Each row comes from the steps of one path. Every step used is in the known rows, and no mark comes twice. Write the path behind each row, first mark first.
Known rows:
kisal > moba > kufe > romu: [-54  44  70   3 -68 -33 -42 -49 -25  77 -38   7  17 -12  20  15   8  -8
 -19 -19  13  68  19  21  26  29  31 -23 -61 -50  39 -11  32   4  15]
nobelo > moba: [-13  58  44 -20   0  -7 -49 -27 -47  41 -18 -29 -23 -34  26 -32 -36  31
 -18  53 -28 -31 -45 -17  -2  47  23 -25   1 -10   9  -9 -59 -32 -14]
kosus > moba > kufe: [  0  44 -34   4 -22 -46 -60  39   0  43  11  26  -8 -13  -3  19 -59  38
 -13 -12 -48 -12  14 -48  11  28  18 -12 -39  -9  56  -6  -4 -43 -11]
kosus > moba > mulon: [ 28  56 -39  25  -4 -54 -22   3 -12  34   5  52  -9  -8   7  42 -31  28
 -33  48 -39  -8  -2 -44  -1  31  30  -6 -15 -29  16 -13  -7 -25   0]
kufe > romu > rubi > moba: [-28  24  67  24  15 -42 -21 -60  12  19 -21 -38 -41  52 -28 -42  40  42
 -28 -20 -17   6 -19  55  -8 -12  19  28  22 -34  53  32 -17  22  51]
kosus > romu > rubi > moba > kisal: [ 29  28   8  25  68 -11  10 -20  73  -3 -15 -36 -21   3 -13 -72  -8  42
  15 -57   2   9 -42  10 -51 -78  58  54  14  -6  82  71 -10 -15  33]
mulon > moba > rubi: [ 40  27  25   3 -37  -7 -46 -34  24   8 -22  10  -6  -3 -52 -19  33  -2
  11  43 -33 -35   1 -53  21  27  70 -29  53 -58   2   2  -1   6   7]
nobelo > moba > kosus > romu > kisal: [-55  44  30   9  17  13  25 -31 -45  33  17 -33 -51   9  56 -23 -47  39
 -27 -30 -62  27  -8   2 -48 -20  12 -17 -50  50  79  10 -24 -82   6]
kosus > romu > kisal > moba: [  6  36 100  53  66  -1  40 -28 -10  49 -32  30  -4   8  94 -26 -18  29
   8 -38  -4  35 -19  18 -62  -6  -9  36 -32 -37  40  16   0 -48 -15]
moba > nobelo: [ 29  79  38   3 -33 -41 -16 -19  -4  27 -21   7 -37 -39  21 -49 -45  27
 -67  16  21  10   1 -18  13   9  70 -16   6 -12  27  -7  28  -4  -7]
romu > kosus > moba > mulon: [ 22  75 -23  34 -38 -21 -48 -20 -41  54  17  30 -28  42 -12  42 -31  50
 -44  13 -47  22  30 -31 -12   9  50 -34   9 -45  -8 -25   4 -71   9]
rubi > moba > kufe: [-22  53   7  -1 -33  -3 -34 -11  12  53 -61   0  14  -6  26 -24 -49  10
 -14 -15 -38  26 -10 -23  11   4  38 -10  23 -14  46 -26  36   5  -3]
kisal > romu > kosus > moba: [ 23  34  53  43 -41 -46 -72 -48 -14  65 -21  -8  -9  56 -22   7 -34  -9
 -49 -40 -23  16   9 -20  -3  31 -25  16   0 -87  18 -21  -3 -91 -26]
rubi > romu > kosus: [ -2  38  64  17 -37   2 -39 -32 -43  65 -42 -57 -31  39  12 -40 -77  20
 -18 -12 -20  44  -3  14 -18  16  34 -13  66 -59 -57 -15  35 -51  32]
kosus > moba > kisal: [ 84  26 -20  18  35 -83 -37  -9  58  11  10  20 -16 -35  -3  -7 -35  19
  -8  29  -2 -10  -2 -51   1  14  44  44 -55 -26  56  61 -20 -41 -19]
kufe > romu: [-10  40  66  21 -41 -80 -36 -50 -25  25 -22 -10 -42  -3  15  -7  14  42
 -31  19   9  31   6  14  10  44  34  14 -12 -37  37  16 -15   7  14]
kufe > romu > kisal: [ -4  24  85  30   5 -90 -17 -45 -34  25 -14  12 -43  27  63 -15  -8  40
 -69   1  -6  39  18  21 -13   4   9  61 -40 -27  59  36   4 -26  19]
mulon > moba: [ 15  51  53   6 -38 -15 -35 -11 -11  17 -46  -3 -45   3 -17   2  18  35
  -9   4 -32 -23  -5 -38  28  46  40 -41  37 -43 -13  -9 -43  -4  -8]
rubi > moba > kufe > romu: [-64  42  30  14 -68 -43 -47 -51 -14  48 -49  -9 -11   8   8 -11  -9  27
 -21 -31 -25  58  16   9  26   7  64  12   3  -2  65 -18  32  17  24]
kufe > moba > kisal: [ 43  41   5  23  -9 -67 -22 -35  30   2   1 -34  12 -37  10  28  11  -1
 -27  25  29 -31  -4 -19 -22  24  48  16 -79 -43  32  92 -13 -11  -1]
mulon > moba > kosus > romu > kisal: [-21  32  38  31 -16   6  36 -20  -7   9 -12 -12 -70  44  11   8   4  49
 -15 -76 -65  38  35 -17 -15 -16  29 -38 -11   9  57   5  -7 -55  13]
mulon > moba > kisal: [ 58  44  21  -7 -23 -39 -43 -26  36   4 -44   0 -30 -32 -22  -8  18   3
 -20  19   0  -2   1 -54  30   9  85  -5  -5 -37  14  35 -26  -9  -9]
rubi > moba > kosus: [  3  35  21  17 -19   4  17 -63  47  31 -58 -39 -19  14   4 -18  -9 -17
 -13   3 -48  53  -9   4   5  30   7 -37   5 -29  45 -13  29   6  -5]
kosus > moba > rubi > romu: [ 25 -19  -7  26  27 -50 -40  -9  28  30  16  -1   5   0 -23 -40 -60 -14
  37  59 -36 -22 -18 -31 -19  26  40  51  31 -40   2  20  41 -24  26]
kosus > moba > kisal > romu: [  70    9    6   23    5 -107  -53  -40   64   28  -29   14   24  -26
  -15   -2  -35  -63  -47    9   19    9  -18  -46    8    8   -6   81
  -63  -66   64   39    5  -51  -32]
mulon > moba > kisal > romu: [ 48  29  49   2 -55 -62 -53 -58  43  24 -80  -1  15 -24 -33  -1  11 -77
 -52  -4  21  19 -12 -53  42   1  42  22  -9 -76  20  20  -4 -17 -20]
kosus > romu: [  7  47  38  31   0 -20   6   0  -7  16 -25 -11 -33 -18  25 -23 -31  74
  17 -28  -3  11 -22  -8 -37  27  31   1  26 -14  42  15 -28 -26  -2]
moba > kufe > romu > kisal: [-44  35  39   5 -39 -79 -37 -18 -45  42  -5  24 -19  19  59  -1 -39  27
 -82 -32 -26  59  42   8   4 -28  26  30 -57  -6  81  23  42 -31  35]
kisal > moba > kosus: [  0  40  59   8 -20  17  22 -62  30  59 -44 -15  14  -2  16   7   9 -51
 -10  21 -16  64  -9  15   3  51 -22 -70 -60 -75  10 -15  29 -10 -18]
nobelo > moba > mulon: [-23  83  -4 -20 -28   0 -40 -33 -68  48 -15  13   0 -36  28   3 -32  12
 -48  86 -34 -12 -38 -33   2  19  49 -33   6  -7  -9 -33 -30 -27   8]

Which path is each row?
[-21  26  34  53  30   7  65 -51  24  25 -34 -20 -38  43  59 -26 -33  28
  -8 -69 -60  66   3  18 -48 -34   2  24  -8  18  91  11  35 -39   6]  rubi > moba > kosus > romu > kisal
[ 13  69  45  16 -16   2   4 -44  -6  68 -55  50  38 -18  40  26  -1 -37
 -28  63   2  39 -28  -6  -5  28  22 -34 -16 -82 -26 -32  27   0  -8]  kisal > moba > mulon
[ 45  43  67   8 -89 -23 -74 -84  14  47 -72 -26  -5  28 -47  -6  13 -57
 -65 -45  11  49  22 -41  33 -20  60  -2  12 -91  -2   0  11 -62  -6]  mulon > moba > kisal > romu > kosus
[ -6  23  14   3  16  17  19 -39  57  21 -20 -59 -20  54 -43 -43  12 -11
 -32 -21 -58  25 -23  23 -13 -20 -19 -47   2 -35  54   8  14   1  34]  romu > rubi > moba > kosus
[ 14  80  49   1 -65 -20 -31 -22 -15  20 -32   9 -65 -21 -19 -27   8  41
 -54  -8  -4 -18  16 -45  48  12 104 -54  36  -5   6 -24  -2  -1  -1]  mulon > moba > nobelo
[ -4   0 115  32  64 -17  14 -34 -17  76 -56   7  17  14  95 -42 -66 -42
 -14  13  -7  40 -35  27 -33   4 -20  47 -14 -72 -35   5  51 -32   9]  rubi > romu > kisal > moba
[-50  45   4  46 -51  -4  37 -28   1   7  17 -73 -27  11  -8  56  26  42
  13 -55 -19   3  14   8 -46  48  15 -64 -60   0  57  43 -18 -24  13]  kufe > moba > kosus > romu
[ 26 -12  39  19  41 -42  -7 -27  15  35 -17   7  16  20  48 -70 -86 -43
 -20  54 -24  20 -16  -6 -38 -27  26  79  33 -52   1  35  86 -26  49]  moba > rubi > romu > kisal
[-19  38   6  22 -54 -19   7 -41   6  17  10 -63  -6  12 -11  60  30  -5
 -32   7 -26  -2  14   1 -14  68  -4 -77 -73 -39  25  34   0 -12   7]  kufe > moba > kosus
[-19  63  32  33  27   8  21 -17  29  11  -8 -26 -52  14 -16 -92 -21  80
 -23 -81  -2  -5 -23  19 -36 -71  78   2  50  30  67  11   8  -4  38]  kosus > romu > rubi > moba > nobelo
[  2  20  52  14 -70  29 -64 -54 -19  46 -30 -43 -21  55 -61 -39 -14  -6
  20   2 -47  13  22 -24   5   0 103 -32 109 -69 -65 -20  43 -37  56]  mulon > moba > rubi > romu > kosus
[-20  34   0  13   2  13  29   5  26   8  22 -58 -43  36 -40 -24  -3  40
 -16 -63 -37  34 -11  23 -44 -31  -4 -55 -15 -18  72  30  -8 -33  52]  moba > kosus > romu > rubi
[-22  61   8 -20 -81   2 -64  20 -21  35 -38   9 -12  -5 -22  14 -12  24
 -21 -25 -44  -2  19 -58  45  20  61 -71  19 -23  12 -30  -7  -5   5]  mulon > moba > kufe
[  3  21  33  37  -7 -26 -53 -15 -41  63  -4 -38 -46  51 -11 -14 -79  42
   5 -15 -47  13  12  -1 -17  30  29   3  44 -43 -35 -11   5 -78  25]  rubi > romu > kosus > moba
[ 22  -3  20   8  -3 -29 -32 -28  27  34 -27 -18  18 -12  -6 -61 -61 -38
  17  66 -13  12 -29 -14 -16  16  53  35  56 -64 -16  16  66   1  34]  moba > rubi > romu
[ 56  23  13   2  65 -28 -15 -30  82   4 -29 -28   2   5 -18 -69  -7 -10
 -31   1  -1  -1 -41   3 -20 -63  37  40   2 -39  51  62   1   3  29]  romu > rubi > moba > kisal
[ 80  41  -4  27   4 -51 -61 -28  28  36  15  -2 -29  15 -18  -1 -36  38
 -28 -12 -14  19  31 -36  -9  -4  60  17 -38 -42  32  40 -12 -85  -6]  romu > kosus > moba > kisal
[ 33  30 106  26  62 -14  15 -40  -2  58 -43  37  15  10  91 -22 -24 -16
 -36  19  -7  22 -21  14 -27   9 -34  24 -50 -76  11   8  17 -34 -22]  romu > kisal > moba
[-33  47  20  22 -65  19  16 -22   3   7 -26 -38 -65  15 -40  19  29  44
  22 -65 -46  29  22 -25   4  27  53 -84  14   2  38 -10 -27 -26   7]  mulon > moba > kosus > romu
[  20   50   87   22  -74  -25  -54  -63  -20   68  -67  -26    3   45
   -3  -13  -33  -40  -76  -30    1   52   -1   -3   -5   17  -14    3
   25 -108   -2  -23   20  -64  -13]  kisal > romu > kosus
[-50  45  -5  10   9  25  -8  25  18  27 -15 -29  -9  27 -15 -49 -38  62
  11 -95 -44   9 -27   9 -38 -66  34 -10  37  14  85   7   2 -14  46]  kosus > romu > rubi > moba > kufe
[-14  -1  43  -9  51 -11 -35 -43 -34  47   5 -16  11   2  50 -82 -89 -34
 -13  71 -50 -18 -39  -9 -39 -29  40  63  26  -8   0  13  37 -49  41]  nobelo > moba > rubi > romu > kisal
[-48  54  22  -3 -86 -66 -62 -16 -32  45 -17  -1 -14 -11   7  13 -18  31
 -48 -16  -4  55  32   0  27  17  47 -10 -30 -14  58   3  23  -2  30]  moba > kufe > romu
[  4  39  30  19  37  -9   3  25   9   4   6 -36 -37  19 -15 -46 -13  79
  -3 -46 -11 -16 -36  13 -56 -24   9 -12  21 -24  48  37 -44 -28  35]  kosus > romu > rubi
[ -7 -12  34  44  29 -46  -2 -40  -1  22  21 -27  33  30  44  -9 -34 -38
 -13  42 -16 -32  -5   3 -58  -5  23  57 -14 -48  -2  66  64 -24  50]  kufe > moba > rubi > romu > kisal
[ -7  41  60   1  18  -1 -13 -10  -9  76 -38  48  37   5  86  -7 -54 -28
 -50 -17 -24  47   1  -5 -12 -17 -15  -2 -73 -52  37  -7  52 -38 -10]  romu > kisal > moba > kufe
[ 22  22  62   3  -1 -45 -34 -16  19  35 -38 -21  21  31 -29 -39  -8 -49
 -81  -9   3  -4 -48  11 -11 -15 -55  16   1 -98  30  13   1 -26  16]  kisal > romu > rubi
[-33  37  15  10 -28  32  20   5  12  -4  12 -56 -68  51 -82 -11  47  55
   1 -84 -65   4  11   0 -14 -22  32 -96  12  -6  49  12 -36 -26  48]  mulon > moba > kosus > romu > rubi
[ 13  59  37   7  21  -7  -4 -24  35  22 -15 -19 -37  17 -19 -92 -15  30
 -65 -22  -7  -8 -27  10  -4 -54  59  -7  37 -10  42   1  27  11  33]  romu > rubi > moba > nobelo
[ 37  51  27  35  -9 -24 -61 -14 -27  47  12  -7 -49  44 -12   2 -35  73
 -19 -19 -43  -2  26 -16 -15  37  13 -19   8 -49  12  -8 -30 -79  -9]  romu > kosus > moba
[-15  41   4  22 -32  -1  34 -18  17  18 -13 -35 -38  -1   2   0 -23  37
   6 -36 -27  57   4  -2 -23  22  21 -46 -12  -4  63  11   7 -29   3]  moba > kosus > romu
[-61  56  16  -4 -25  27   7 -36 -29  32   5 -62 -46 -21   5 -10 -27  45
   7 -17 -47  23 -19  -5 -23  22  31 -61 -21  38  59 -13 -48 -55   5]  nobelo > moba > kosus > romu
[ 13  56   6  41 -71 -41 -60 -50 -33  72 -21  30  10  56 -20  47 -31 -30
 -80 -10 -24  42  19 -35   0   3   1  -4   1 -87   0 -43  27 -83   1]  kisal > romu > kosus > moba > mulon
[  5  65   2  22 -14  -9  -1 -45   3  42 -66  27  10   0  31  -2 -20   0
 -30  49 -27  30 -30 -19  -4   7  50  -2  47 -34   7 -30  29  17   2]  rubi > moba > mulon
